Each row comes from the steps of one walk. Every step used is in the known rows, and no mark comes twice. Write the walk behind each row, first mark first.
Known rows:
debasez > siseb: [ 19.2 -44.7   6.8  14.0   9.5  -8.2  -7.3  -0.3  -4.2  20.2  -6.4  10.2
  -0.3   7.3   1.5   2.6   2.2   9.1]
gesasak > romoz: [-10.7  -8.5   5.8  -7.3  10.0   5.9   4.7   5.2 -24.9   0.7  -1.8  10.0
   2.5   2.0 -23.4   8.0   7.5   4.8]
duvos > difa: [  3.2 -17.7   0.9   0.0 -62.9  -8.2  -5.5  -3.5  12.1  -8.8   3.4   8.1
  -7.9 -14.0   9.8   5.7  -9.5  -1.5]
romoz > debasez: [-24.0  10.5 -13.2 -17.6  28.1  20.4  -1.9   4.6   0.6  -7.5  -0.2   5.7
   2.9  -9.2  -2.9   5.7   8.2  12.0]
debasez > siseb > difa > gesasak: [ 30.1 -13.7  13.4  -3.3  -7.1 -42.5  -5.5  15.5  25.5   3.9  -3.2  13.0
  -7.9   2.2  -0.9  13.2 -10.7  21.3]
difa > gesasak > romoz > siseb: [-15.7  -8.9   4.6  11.8  32.1  -9.5  -1.4  21.0  -8.4   1.2  -7.7  10.1
 -12.7  -1.8 -51.0  17.9  20.9  -0.7]
difa > debasez: [  9.7  28.9  -3.9   6.1  -0.6  -9.1  -4.0 -14.1  21.8   5.8  -8.9   2.3
  14.3 -11.7 -23.0  14.0   6.6  13.7]
debasez > siseb > difa > gesasak > romoz > duvos: [ -4.8 -21.8   5.8 -17.7  23.3 -30.9  -6.3  -1.0  33.0  -0.6  -8.2  26.4
 -16.6   3.9 -31.0  17.3   1.8  33.0]
debasez > siseb > duvos > difa: [ -5.4 -66.2   2.6  -2.5 -37.1 -28.3 -15.9  -8.3  24.8  12.2   5.0  18.9
 -10.0 -18.1  26.1  -2.6 -11.0   3.4]
debasez > siseb > difa: [ 19.4 -19.8  11.7  -3.0   4.5 -18.1 -10.2   7.5  24.9  18.5  -4.2  13.5
  -1.4   4.2  19.9   3.4 -12.7  21.7]
difa > gesasak: [  9.4   6.8   1.8  -0.9 -16.0 -23.9   5.7   8.9  -3.0 -14.1   1.9  -0.3
  -7.5  -3.0 -22.6   9.4   1.3   0.0]
duvos > siseb > difa > gesasak > romoz: [ 30.1   1.0  23.2  -2.2 -25.2 -39.7   4.9  18.0  31.7 -12.9  -8.0  19.2
  -3.7 -17.2 -24.4  11.5  -2.1  27.2]
duvos > difa > debasez: [ 13.6  10.0  -3.6   8.2 -63.5 -16.6  -8.1 -17.0  35.5  -3.7  -6.3   9.4
   6.4 -25.0 -11.7  19.8  -4.6   7.9]
debasez > siseb > duvos: [-12.0 -48.2   1.2  -2.1  25.9 -19.4 -11.9  -1.8  14.4  20.3   3.6  10.4
  -2.7  -2.8  15.6  -9.0  -1.8   7.7]
romoz > difa > debasez > siseb: [ 24.6  -0.2  -8.8  16.9   9.4 -19.3 -24.0   8.5  40.2  21.3 -11.5  25.1
  13.3 -12.9 -37.8  29.0   9.5   4.4]
romoz > siseb > duvos > difa: [-45.6 -25.6  -5.4   1.3  -7.1 -13.9 -22.6   5.4  50.8   5.4   5.3   8.3
 -18.3 -26.1  18.2  -3.5  -2.8  -7.7]

Which walk is each row?
[-15.9 -12.9  -5.0  -6.4  32.5 -22.8 -21.5   7.6  36.0  21.7  -3.6  34.0
  13.2 -19.8 -45.0  27.3  11.4   8.3]	gesasak > romoz > difa > debasez > siseb > duvos
[-29.4  11.7   9.5  -4.9  45.4   3.2  -9.7  22.9  28.0  13.4  -7.4  13.1
  -6.8  -2.5  -9.9  13.0   2.7  13.8]	gesasak > romoz > siseb > difa
[-18.7 -49.1 -10.4 -18.6 -19.7 -30.8 -12.7   6.1  24.8  -9.4   7.8  23.9
 -14.9 -28.7  -0.3  11.6  -3.0  15.6]	romoz > debasez > siseb > duvos > difa > gesasak
[-19.3  20.5   4.5   0.1  33.2  -5.5 -16.0  18.5  53.5  11.6  -5.7   4.8
  -8.7  -4.5  12.5   3.9  -4.1   8.3]	romoz > siseb > difa
[ -5.9  35.1  -7.7  -4.1   5.1  -4.0 -10.1  12.7  20.8   2.5  -6.7  22.5
  15.8 -16.8 -59.8  36.7  14.6   1.5]	gesasak > romoz > difa > debasez
[ 42.6   8.9  19.1   7.1 -31.3 -47.4  -1.6  12.8  57.3 -13.6  -5.8  11.7
  -6.7 -20.4  -0.6   2.9 -10.4  20.6]	duvos > siseb > difa > gesasak
[ -3.1 -21.7  -0.7   5.0  29.1 -26.2 -16.3 -14.1  36.0  24.9  -6.0  12.5
  11.8 -15.4  -7.2   3.6   4.7  18.7]	difa > debasez > siseb > duvos
[-33.0 -25.3  -7.8 -14.6 -30.1  -0.9  -5.3 -21.3  20.1 -15.0  -1.7  21.8
 -16.0 -13.0 -18.7   9.9   3.2   7.2]	gesasak > romoz > duvos > difa
[ 28.7 -19.6   2.4  18.2  12.0 -15.4 -11.2 -14.6  18.5  25.9 -14.9  13.8
  14.5  -6.3 -21.8  12.2   8.9  19.6]	difa > debasez > siseb
[-15.9   5.4  -4.0 -10.3   8.9   2.6  -5.8  24.7   1.0  -3.8   2.5  22.3
   1.9  -5.1 -39.5  23.5   8.5 -12.5]	gesasak > romoz > difa
[-46.1  -5.4  -3.4   2.8  -0.7 -13.2 -19.5  -4.0  48.5  11.4  -6.3  20.6
  -1.5 -35.5 -28.2  18.8  10.9  10.0]	gesasak > romoz > siseb > duvos > difa > debasez
[  6.3  54.5   2.8  -8.6  -5.7 -19.7  -5.6  -4.1  54.9   2.7  -7.1   5.1
  13.8 -13.2  -3.8  15.7  -9.6  27.9]	siseb > difa > debasez
[-21.0  -7.6  -4.6 -20.9 -38.9  -4.3   5.3  13.7 -17.1 -29.8   2.6  23.5
  -9.1 -22.9 -37.0  29.8   6.9  16.8]	duvos > difa > gesasak > romoz > debasez
[-53.4 -12.2  -9.9 -37.5 -25.6 -13.9   0.1  10.7   4.4 -29.7  12.2  23.5
 -12.7 -33.9 -22.5  18.6   2.7  12.3]	siseb > duvos > difa > gesasak > romoz > debasez
[ -1.4 -53.6  -0.1  -7.6 -26.7 -13.5  -2.3  14.2 -17.3  -8.3  -2.7  33.0
  -9.1 -17.3 -35.8  29.1   8.8  22.3]	duvos > difa > gesasak > romoz > debasez > siseb
[-55.7 -33.3   0.5  -3.5   2.8  -6.3 -17.0  10.0  27.1   6.6   2.6  18.5
 -15.8 -24.4  -4.5   4.8   3.6  -2.8]	gesasak > romoz > siseb > duvos > difa
[-25.5 -19.9  -3.5 -15.3 -49.6 -18.3  -9.9  -4.7  32.4  -8.9  10.6   8.0
 -10.6 -24.4  25.4  -4.0 -13.3  -4.1]	siseb > duvos > difa
[-36.8 -41.4  -4.4 -26.9  53.6 -15.6  -2.6  13.3 -12.4   0.3   3.4  25.3
  -3.9 -11.9 -32.0  13.2  12.4  23.7]	difa > gesasak > romoz > debasez > siseb > duvos
[-17.8   7.7  -6.5  -8.0 -49.0 -28.8 -13.3 -18.1  52.7  -4.4   2.5  11.1
   3.8 -34.8   2.9   9.4  -9.0   8.4]	siseb > duvos > difa > debasez
